Each row comes from the steps of one walk. Every step used is in the known rows, and no mark comes twice. Write the walk behind each row, first mark first.
(in the rows, 128 means zero)
Known rows
G-H-C-T: [121 105 125  84 113 122 165 118 124 131 156 133 237 117 109 146 135 160
 137 131  97 125 142 172  92 158 167 131  92 177  60 109 109 128 132 121
 109 135]
R-K-A-Y-E-D: [185 132 108 122 112 122 159 128 136 165 125 136 113 139 130 136 191 137
 219 120 149  74 115  74  41 134 127  52  91 141 115 107 117 124 103  95
 120 160]
G-F-E: [144 123  99 131 137 146 153 120 115 135 112 113 125 113 151 146 158 142
 135 125 114  87 132 129  97 141 149 143  66 116 115 111  92 121 112 100
 102 140]
K-A-Y-E: [177 134 105 144 120 128 152 160 151 106 123 132 121 111 144 142 163 140
 215 135 134  73 118 122  70 131 156  91 113 149 127 107 117 117 127 117
 110 163]
S-N-E-H-C-T: [127  84 116  90 124 113 151 130 125 117 146 130 252 123 104 157 110 164
 157 144 108 133 127 150  92 136 125 160 124 159 138 127 113 124 132 125
  94 158]
D-E-S-N-G-H: [167 126 115 163 114 109 102 152 162 136 155 137 127 110  77 160 124 150
 120 131  90  97 122  75 111 151 173 113  61 126  77 121 100 132 117 112
  72 140]
H-C-T: [125  98 110  89 118 128 177  73 130 155 159 131 234 102 114 139 144 158
 139 135 104 128 121 155  92 152 152 149 116 166  75 107 123 120 159 127
 107 137]
R-K-A-Y-E-S: [203 134 112 161 130  97 130 137 158 153 169 131 121 108 148 128 159 146
 195 126 133  87 110 102  50 128 145  71  99 130  99 108 100 114 125 122
 103 170]
Y-R-K: [155  97  97 100 139 123 172  85 119 150 127 140 190 120 145 138 155 139
 188 129 142 107  93 147  28 134 149 121  92 120  36 102 111 127 114 145
  97 135]
R-K-A: [169 114 105 122 130 129 154 102 127 161 126 127 165 130 131 128 159 138
 186 124 108  95  94 155  44 143 153 121  91 130  90 100 107 125 129 120
 108 164]
D-E-H-C-T: [132  87 110  84 140 109 175 108 119 170 161 118 214 106 129 143 131 156
 139 128  77 116 182  96  96 153 151 130  76 175 124 113 119 121 135 105
 105 107]
N-G-H-C: [123 122 106 117  89 145 141 125 132  77 140 128 189 110 107 155 153 140
 148 123 109 137 136 184  96 148 173  86  68 165  71 117 102 140 117 124
  92 147]
F-G: [136 122 108 140 116 161 152 109 115 102 124 124 142  87 110 143 152 138
 139 140 105  84 123 147 101 142 143 183  98 124  68 101  99 129 121 126
 113 136]
H-C: [126 106 102 100 104 142 161  77 135  93 147 127 204  98 133 145 159 148
 140 132 117 116 113 144  79 142 155 125 101 153  90 107 122 128 147 125
  94 137]
Y-E-S-N: [176 124 113 160 133 119 122 129 151 100 157 136 156 112 124 153 129 159
 125 149 153  92  79  81  88 138 138 137 131 120  79 114  93 118 140 121
  74 163]
Y-E: [155 122 101 134 133 145 160 132 126 122 129 137 153 112 145 153 151 145
 157 144 155  92 120 127  79 142 148 127 104 140  87 107 105 122 127 121
  94 156]
N-G: [146 120  92 136 110 151 143 108 141 143 116 126 148 108 100 152 157 133
 167 140 117 113 110 168  95 148 167 133  74 140  86 109 110 131 133 139
  91 154]
D-E-S-G-F: [158 124 122 159 118 105  97 120 131 157 158 111 101 102 135 140 160 153
 100 120  68  72 162  14 105 146 176 121 105 100 143 107 122 111 116  83
  92 137]
E-D: [140 114 109 107 103 140 160  89 124 151 118 126 151 123  98 158 184 139
 158 139 140  84 108 112  80 158 147 132  81 135 104  97 118 134 136 112
 104 135]
G-H: [138 115 120 115 120 133 142 159 130 107 115 131 168 122 111 159 143 145
 159 140 111  89 125 167  83 155 183 139  63 145  75 103  93 135 119 123
  90 140]
F-E-S: [155 120 102 168 128 123 136 114 143 148 166 118 138  84 133 146 146 143
 119 136 144  98 113 147 101 148 139 136  61 124 107 104  87 123 136 138
  92 128]
N-G-F-E: [147 134  83 152 124 156 142 122 121 149 110 111 105 111 138 150 162 132
 140 121 113 109 133 154 110 140 149 120  53 120 115 120  93 125 103 108
 100 149]
A-Y: [150 114 107 119 120 136 142 129 168 137 111 125 141  98 117 149 155 148
 196 146 115  71 114 131  81 137 170 151  79 147 104 105 119 127 137 134
  88 139]
K-A-Y: [163 119 109 127 111 124 140 140 162 122 115 121 135 105 119 136 163 138
 214 135 103  70 105 138  74 139 171 124  94 146 122 102 125 123 141 127
 108 152]
R-K: [154 105 105 115 137 137 155  89 128 176 120 132 172 121 131 137 148 145
 165 133 120  93 104 139  51 140 152 149  76 131  65 103 104 130 125 128
  88 152]
U-H: [151 108 103 126 139 146 161 121 144  91 130 143 156 118 111 157 136 143
 173 155 110 116 116 129  86 145 152 127  88 151  88  99 110 125 122 121
  99 137]
D-E-S: [166 116 107 153 132 108 137  98 150 174 176 130 128  84 113 151 148 151
 124 134  98  78 136  71  93 155 166 125  76 123 102 103 117 121 154 117
  88 126]
F-G-H-C-T: [114 116 130 109 107 138 165 120 103 105 162 132 219  97 101 138 135 154
 117 125  81 124 157 171 113 152 146 158 105 162  47 110  96 129 111 114
 131 130]
G-F-E-H: [146 109 100 125 150 132 147 163 108 107 108  95 132 125 167 148 146 139
 147 125 108  90 160 141  99 142 147 140  37 127 148 115  70 125  96  98
  98 129]
A-Y-E: [163 125 104 129 126 136 151 151 156 119 124 136 127 103 143 152 153 147
 193 146 147  76 125 107  79 129 156 116  98 150 105 109 112 120 122 124
  91 150]
S-N-G-H-C-T: [129 114 120 103 102 130 141 129 139 120 140 138 229 132  78 151 120 157
 136 132  99 147 107 156 105 148 156 134 104 170  49 127 108 130 124 124
  91 152]
U-P: [136 113 114 116 135 153 163  82 118 167 106 137 158 108 112 153 159 136
 168 159 116 101  90 140  74 149 174 141 106 129 122 100 105 131 123 126
 103 160]
D-E: [149 109 102 121 132 133 159 103 137 172 134 137 135 100 124 150 150 146
 150 135 103  75 141  79  85 150 163 138  70 135 107 105 127 124 136 108
  90 125]
N-G-F-E-H-C: [131 118  87 129 119 145 146 130 106  79 130  93 154 113 163 147 158 132
 138 107 103 141 173 163 109 136 141  88  41 147 143 131  80 130  95 101
  97 133]
C-T: [143 104 114 106 137 129 166 107 134 188 129 130 192 114 104 142 136 155
 156 147 111 100 119 159  92 157 159 180 101 150  78  99 113 118 154 132
 106 144]
K-A: [156 118 106 127 115 134 150 120 136 118 123 123 160 118 121 138 163 138
 176 133 108  89  99 161  73 149 165 133  99 136 112  99 116 124 144 122
 109 153]
M-H: [135 115 117 125 126 145 145  76 131  99 128 137 165 110 122 151 145 132
 158 143 134  68 109 160  97 152 175 143  68 149  81 103  93 134 136 132
 102 133]

Which walk is each row?
[160 129 105 164 135 120 132 118 130 139 155 108 118  94 147 144 158 148
 109 123 113  94 127 124 105 145 150 134  62 105 112 110  80 119 125 108
  97 137] => G-F-E-S
[158 116 106 115 114 113 153 168 137  41 145 116 173 111 171 140 160 139
 208 124 127 102 156 122  72 128 148  60  99 175 156 118 104 121 117 107
 108 145] => K-A-Y-E-H-C
[153 115 108 157 111 115 127 115 142 144 172 135 154  87  96 162 149 148
 149 147 128 106 111 168  90 148 153 137  99 115 127 107 111 127 149 142
  94 165] => N-E-S
[136 118 138 162  95 105  83 178 129 116 160 128 154 109 100 162 138 147
 134 142 119 104 141 145 100 143 165 117 100 122 143 108 108 128  99 132
  91 166] => N-E-S-G-H
[140 111 112 119  92 137 144 104 130 142 115 145 157 133  74 174 160 148
 161 148 151  86  82 103  81 143 122 140 117 117 138 114 131 134 124 111
  94 163] => S-N-E-D
[179 130 111 161 128 113 128 146 168 118 160 129 120  84 137 152 154 152
 165 145 146  82 122 103  86 134 156 110  97 139 101 108 104 118 137 133
  88 149] => A-Y-E-S
[132 122 111 142 122 142 116 140 108 133 104 106 116 120 163 136 158 139
 124 124 118  84 143  93 106 131 143 139  92 113 149 110 104 115  89  95
  99 143] => S-G-F-E
[116 112 116 102 107 146 154  47 128  59 158 141 208 101 135 147 154 136
 141 132 125  96 118 157  96 146 167 110  82 164  80 112 104 135 141 125
 103 126] => M-H-C
[141 112 121 168  98 111  94 131 132 137 161 127 149  96 108 155 147 145
 136 148 128 101 126 132  94 137 149 134 125 111 157 106 123 120 124 139
  91 167] => N-E-S-G
[143 115 115 174 117 121 102 127 130 143 154 112 131  95 141 139 148 140
 104 136 141  93 129 109 110 136 134 140  89 119 138 105 100 116 115 133
  92 132] => F-E-S-G
[134 118 100 124 112 145 166  97 117 164 122 125 129 117 119 156 180 134
 141 133 164  85 118 120  90 151 120 123  53 135 127 103 105 131 118 111
 109 116] => F-E-D
[174 114 107 122 123 119 143 123 156 166 115 129 142 120 128 123 161 140
 223 125 100  77 100 133  46 130 159 112  80 138 101 104 115 123 123 122
 105 162] => R-K-A-Y
[172 123  99 170 118 118 113 104 167 160 161 135 120  96  88 155 134 150
 121 137  96  98 103  57 106 147 158 130  84 116  96 121 117 124 140 118
  71 142] => D-E-S-N-G
[167 105 100 105 130 113 173  96 116 133 128 137 184 129 143 126 167 132
 210 118 129 107  89 159  21 137 153  97 110 117  61 100 117 123 117 137
 111 147] => Y-R-K-A
[163 100 100 100 133 116 164 108 152 153 116 140 163 109 141 136 158 141
 228 129 140  88 100 134  26 124 159 112  84 132  48 104 120 127 108 150
  92 132] => A-Y-R-K
[136 119 122 129 113 137 115 129 117 118 101 109 137 127 140 140 162 147
 139 131  94  84 133  85  91 137 170 151 119 111 125 105 119 117 110  99
  95 157] => S-G-F
[178 134 103 169 121 115 106 109 157 153 151 122 101 108  97 152 143 155
 111 123  68  93 113  31 110 145 166 125  88  98  99 125 111 121 129  88
  78 151] => D-E-S-N-G-F
[165 128 110 164 136 118 116 122 143 118 142 113 130 110 133 146 138 157
  99 130 119  85  93  87 108 137 137 153  90  97 109 121  84 117 125 104
  80 143] => G-F-E-S-N
[163 113 102 111 112 110 163 133 150  92 118 130 153 104 134 136 171 133
 239 130 129  78  96 147  46 133 172  98 113 136  99 101 131 122 130 144
 112 134] => K-A-Y-R
[163 142  92 183 120 131 116 118 132 149 149 107  98  95 129 145 161 137
 113 117 114 117 130 147 118 146 151 113  52 107 108 119  83 123 120 116
  97 149] => N-G-F-E-S
[173 136 107 167 113 124 103 113 157 117 138 112 130 116  95 151 144 152
 122 131  93 111  82  99 106 144 166 140 105 101  81 122  94 124 137 111
  76 169] => E-S-N-G-F
[124  88 110  90 122 114 165 126 111 132 161 127 241 109 118 155 130 154
 166 139 106 144 159 188  90 145 135 139 102 167 144 117 113 124 135 130
 110 152] => N-E-H-C-T
[143 125 117 145  87 120 107 127 154  57 172 130 195 108  86 157 134 154
 112 126 109 141  96 144 103 145 162  97  89 144  63 125  94 136 129 130
  72 153] => E-S-N-G-H-C
[127  92 106  94 119 129 156 116 122  62 144 109 214 107 143 151 148 145
 153 133 109 117 142 153  83 143 156 126  77 163 116 111  99 133 133 121
  89 129] => E-H-C
[156 132 110 183 117 125  99 164 153 113 148 126 135 112  97 158 125 143
 115 134 136 114  99 151 118 143 143 122  46 130  85 125  73 133  99 135
  75 145] => F-E-S-N-G-H
[135 122 131 169 113 115  91 178 125 114 153 116 137 104 135 147 140 142
 105 133 131  94 146 130 111 144 152 118  64 130 125 107  82 123  89 127
  90 131] => F-E-S-G-H
[138 105 101 107 130 131 164 138 113  54 148 119 201 113 172 154 144 143
 151 134 140 123 156 131  78 137 139  93  90 166 119 116  92 126 121 112
  92 141] => Y-E-H-C
[145 106 106 127 116 139 134 123 145 120 116 146 174 119  96 165 128 152
 165 153 134  92  78 137  84 133 137 170 124 120 121 117 122 128 125 129
  80 173] => S-N-E
[114 103 111 118 119 131 122 147  92  65 126  88 172 120 189 137 154 142
 116 113 104 112 181  97 103 126 136 110  81 139 175 121  94 118  80  86
  97 126] => S-G-F-E-H-C
[195 136 117 169 118 101 114 159 173  88 154 131 126 111 124 140 144 155
 179 142 137  73  78  75  79 129 147 104 134 129 118 115 107 114 139 120
  88 166] => K-A-Y-E-S-N
